What can hang from each mark
girib: fetanir ruzod
rini: nonov
ruzod: fekof girib mepib muno nonov sigu
gidad: nonov
muno: ruzod
nonov: gidad ruzod
sigu: ruzod

Each row was made from one small tree. Brackets hold a mark, then the marks that hang from it, in alphabetical order. Every link used is in the known rows. Write each row's tree.
Known rows
{ruzod {nonov gidad}}: [4.44,1.43,0.12,2.07,3.50,3.25,-0.30,5.33,-4.13,0.00,-1.69,1.69,-3.50,1.10,-1.54,-3.32,2.43,2.70,-1.65]
{sigu {ruzod {girib fetanir} mepib muno}}: [-1.55,1.19,0.32,-2.42,1.32,-4.88,2.59,0.76,1.75,3.89,-1.30,-1.75,-0.35,1.59,-3.01,0.44,4.57,1.52,-0.74]
{muno {ruzod fekof {girib fetanir} mepib}}: [-2.32,0.86,3.85,1.36,-0.77,-1.76,1.63,0.23,3.27,1.48,-2.14,-1.62,-0.33,0.04,-2.52,0.92,1.26,-3.05,-1.17]
{nonov gidad {ruzod mepib sigu}}: [2.31,2.95,0.89,-2.25,-5.23,1.17,0.60,-0.83,-5.18,1.42,-1.07,3.09,-0.39,5.35,-4.23,-7.37,-4.00,0.85,-1.04]
{nonov gidad}: [2.84,-0.76,1.26,1.46,0.54,1.02,-0.13,2.93,-4.03,2.07,-2.43,3.58,-4.46,2.02,-2.85,-5.41,-1.30,2.97,-5.05]
{rini {nonov {ruzod mepib}}}: [2.98,2.10,-1.02,-0.51,0.24,-0.46,0.99,-0.38,-2.10,2.56,-3.66,1.43,-6.19,5.02,-2.77,-3.77,3.35,2.17,-5.97]
{nonov gidad {ruzod mepib muno}}: [4.55,2.73,-0.99,-1.80,-2.75,1.92,1.32,-2.34,-5.34,1.64,1.84,2.55,-1.15,3.51,-3.10,-4.79,-2.21,1.53,-2.17]
{ruzod girib}: [0.20,1.42,3.27,2.92,4.05,-0.13,-0.24,4.01,1.81,1.53,-0.64,0.82,-5.52,1.23,-0.21,-5.97,1.25,-2.09,-2.99]
{sigu ruzod}: [0.16,-0.32,-0.17,-1.56,-0.31,-2.70,0.34,3.00,-0.58,3.19,-3.80,0.42,-3.96,3.72,-3.33,-1.75,1.77,1.88,-4.57]
{gidad {nonov {ruzod muno}}}: [4.48,4.63,-1.45,-2.77,2.49,1.76,1.66,-1.33,-6.55,1.07,-2.86,-0.67,-3.12,2.51,-3.14,-1.82,2.18,-3.58,-3.86]
{gidad {nonov {ruzod fekof mepib muno sigu}}}: [1.92,6.05,1.29,-3.36,0.38,0.72,3.17,-3.92,-7.13,-0.15,-3.85,-0.39,1.78,3.06,-4.02,-0.97,1.94,-4.30,0.87]
{sigu {ruzod girib mepib muno}}: [0.28,1.22,1.26,-1.34,0.84,-3.00,1.42,0.37,1.72,2.89,-0.98,-0.49,0.26,2.29,-2.28,-0.51,3.20,0.91,-0.06]
{rini {nonov ruzod}}: [4.07,0.77,-2.31,0.28,0.71,-0.19,0.68,0.65,-2.76,2.93,-3.79,1.34,-7.63,3.72,-1.71,-4.87,2.57,1.21,-7.68]
{gidad {nonov {ruzod fekof {girib fetanir} muno}}}: [2.43,4.00,-1.12,-1.89,3.06,1.77,4.10,-1.53,-5.15,-0.09,-2.15,-2.24,-1.71,0.28,-1.11,-1.00,3.19,-5.21,-1.71]
{girib fetanir}: [-3.80,2.79,0.71,-1.25,3.60,-5.39,2.08,3.68,-1.71,4.64,-3.21,-0.29,-7.41,2.01,-5.04,-2.05,4.03,1.72,-6.34]
{rini nonov}: [2.66,-0.28,0.01,1.84,3.14,-1.79,0.13,1.81,-2.14,3.47,-5.66,2.01,-7.25,2.52,-2.48,-3.69,4.34,2.99,-7.39]
{muno {ruzod girib nonov sigu}}: [3.47,-0.21,2.33,3.03,0.16,0.28,-2.75,4.13,1.06,2.39,-2.97,-1.27,-0.79,-1.14,-1.11,-3.96,-0.32,-4.80,-0.96]
{girib {ruzod fekof nonov}}: [0.24,2.88,3.85,3.60,0.90,2.78,1.59,1.99,-3.63,-2.21,-1.08,-0.65,-4.40,2.64,-0.40,-2.58,1.16,1.37,-2.39]
{ruzod {girib fetanir} muno sigu}: [-1.32,1.96,2.75,1.17,3.86,-6.73,1.39,1.13,-1.73,5.82,-1.38,-0.75,-0.42,-2.19,-1.90,-5.90,2.34,-3.71,-0.22]
{girib fetanir {ruzod muno {nonov gidad}}}: [0.86,1.95,-0.45,0.74,2.59,-1.19,2.67,2.60,-5.48,2.47,-0.35,-2.43,-5.61,-0.46,-2.63,-1.98,3.10,4.58,-5.50]
{muno {ruzod {girib fetanir} mepib nonov sigu}}: [-0.11,1.95,2.94,0.63,-0.10,-2.11,-0.97,3.09,1.98,2.65,-3.14,-2.28,0.66,-0.10,-3.52,-1.30,1.91,-2.77,0.70]

Write each row's tree
[2.40,0.66,2.43,1.91,-1.63,2.49,0.37,0.69,-0.95,-0.47,-2.45,0.19,1.76,0.46,-2.59,1.66,0.72,-0.32,0.56] : {muno {ruzod fekof mepib {nonov gidad}}}
[0.46,2.44,0.50,-0.97,0.81,-1.47,3.18,-0.52,-1.97,0.13,-1.80,-0.67,3.58,1.91,-2.22,3.59,5.50,1.91,3.27] : {sigu {ruzod fekof mepib muno nonov}}
[0.85,2.00,3.18,1.67,-0.65,1.05,0.09,0.49,0.01,-0.31,-2.50,-0.46,1.10,1.25,-2.84,2.40,1.92,-1.55,0.58] : {muno {ruzod fekof mepib nonov}}
[2.63,-0.09,2.99,3.37,-0.68,3.56,0.49,1.50,1.65,-1.29,-1.15,-0.82,2.04,-1.17,-0.47,0.40,0.62,-2.11,1.86] : {muno {ruzod fekof girib mepib {nonov gidad}}}
[-0.05,5.29,2.86,-0.08,-1.95,-0.98,2.75,-3.82,-2.37,0.49,1.32,0.33,2.70,2.70,-0.83,-4.82,-0.66,-5.26,3.53] : {nonov {ruzod fekof girib mepib muno sigu}}
[1.15,-0.48,1.02,3.31,1.60,0.86,1.14,3.40,1.80,0.69,-1.75,-2.94,-1.37,-2.87,0.16,0.49,2.54,-4.18,-1.35] : {muno {ruzod fekof {girib fetanir} nonov}}
[3.91,2.99,0.10,-2.12,-4.20,0.16,0.88,-2.88,-6.63,2.54,0.28,2.88,1.52,3.67,-3.90,-6.61,-3.37,0.20,-0.28] : {nonov gidad {ruzod mepib muno sigu}}
[1.73,1.06,-0.29,-2.03,-0.42,0.35,1.06,3.26,-1.25,0.69,-3.17,0.36,-0.03,3.91,-3.54,0.43,3.38,4.90,0.12] : {sigu {ruzod mepib {nonov gidad}}}
[2.32,3.02,-0.08,1.62,0.40,1.37,2.80,-1.79,-2.05,0.35,2.85,-0.18,-1.88,0.84,1.57,-4.69,-0.19,-5.48,-0.81] : {nonov {ruzod fekof girib muno}}
[7.44,-1.91,-3.19,1.89,0.78,1.82,1.26,-0.05,-3.43,2.87,-1.74,1.44,-5.05,0.31,0.46,-6.17,1.21,1.42,-6.29] : {rini {nonov gidad {ruzod girib muno}}}
[6.06,-0.03,-2.52,0.01,-0.51,0.69,1.45,-1.65,-4.64,2.92,-2.55,2.32,-3.73,2.70,-2.23,-4.11,1.82,3.72,-5.62] : {rini {nonov gidad {ruzod mepib muno}}}
[-2.00,1.85,1.28,1.73,0.94,0.43,4.53,3.02,-4.64,-0.49,-1.77,-2.40,-5.07,0.36,-1.72,-1.22,2.48,3.96,-3.93] : {girib fetanir {ruzod fekof {nonov gidad}}}
[-6.30,4.94,4.87,-1.94,-1.38,-5.91,2.20,0.80,-2.84,3.25,-3.91,-1.44,-4.71,4.83,-6.73,-3.49,1.21,3.54,-4.19] : {girib fetanir {ruzod mepib sigu}}
[-5.57,4.73,3.70,-1.70,0.11,-4.03,2.69,1.24,-1.57,2.53,-2.31,-1.71,-7.27,4.92,-5.84,-1.80,2.36,4.91,-6.14] : {girib fetanir {ruzod mepib}}
[6.27,-1.51,-2.99,1.70,-0.46,1.49,2.61,-1.83,-5.63,2.07,-2.72,1.97,-3.48,0.77,-0.25,-4.14,1.46,2.05,-5.63] : {rini {nonov gidad {ruzod fekof muno}}}
[3.13,4.56,3.12,0.04,1.50,-1.57,0.22,-0.52,-6.44,1.67,-1.70,2.16,5.70,1.10,-4.39,-2.38,2.70,2.18,5.59] : {ruzod mepib muno {nonov gidad} sigu}
[0.12,5.00,4.66,2.35,0.99,1.31,2.34,-1.67,-3.97,-1.89,0.37,-0.53,-0.64,2.77,-1.57,-0.21,2.54,2.35,0.82] : {girib {ruzod fekof mepib muno nonov}}
[5.56,0.10,-1.66,-0.36,-1.56,-0.61,1.21,-2.09,-5.37,3.57,-3.71,2.45,-1.97,2.71,-2.78,-5.43,1.07,2.83,-4.21] : {rini {nonov gidad {ruzod mepib muno sigu}}}
[3.05,-1.48,0.74,2.17,-0.28,-0.19,-1.26,4.65,-0.04,3.23,-3.06,-1.82,-0.61,-2.65,-1.66,-3.62,-0.27,-2.99,-1.74] : {muno {ruzod {girib fetanir} {nonov gidad} sigu}}
[-0.29,1.63,4.65,-0.41,-3.35,-3.40,-2.39,-0.09,-0.11,4.04,-4.57,1.08,-0.02,3.10,-6.15,-2.28,-1.52,-1.99,-2.14] : {muno {ruzod mepib sigu}}
[3.94,0.43,-3.07,0.64,2.50,-1.52,1.93,0.21,-1.97,4.02,-2.03,-0.33,-6.58,0.98,-0.46,-4.51,4.01,0.15,-6.68] : {rini {nonov {ruzod {girib fetanir} muno}}}
[4.13,-0.17,-1.35,0.61,-1.58,1.76,2.85,-1.45,-3.90,0.83,-3.59,2.37,-3.31,3.27,-1.54,-3.61,1.58,3.29,-4.45] : {rini {nonov gidad {ruzod fekof mepib}}}
[-1.87,3.41,1.05,0.04,-1.64,-1.31,3.22,0.26,-1.89,1.01,-0.59,-0.94,-1.89,1.89,-0.29,-6.29,-0.66,-5.39,-0.46] : {nonov {ruzod fekof {girib fetanir} sigu}}
[2.03,0.54,3.86,5.30,1.86,3.12,2.37,3.46,-2.85,-2.51,-2.16,0.52,4.24,-2.49,2.40,-5.36,0.84,-3.07,6.07] : {ruzod fekof girib {nonov gidad} sigu}
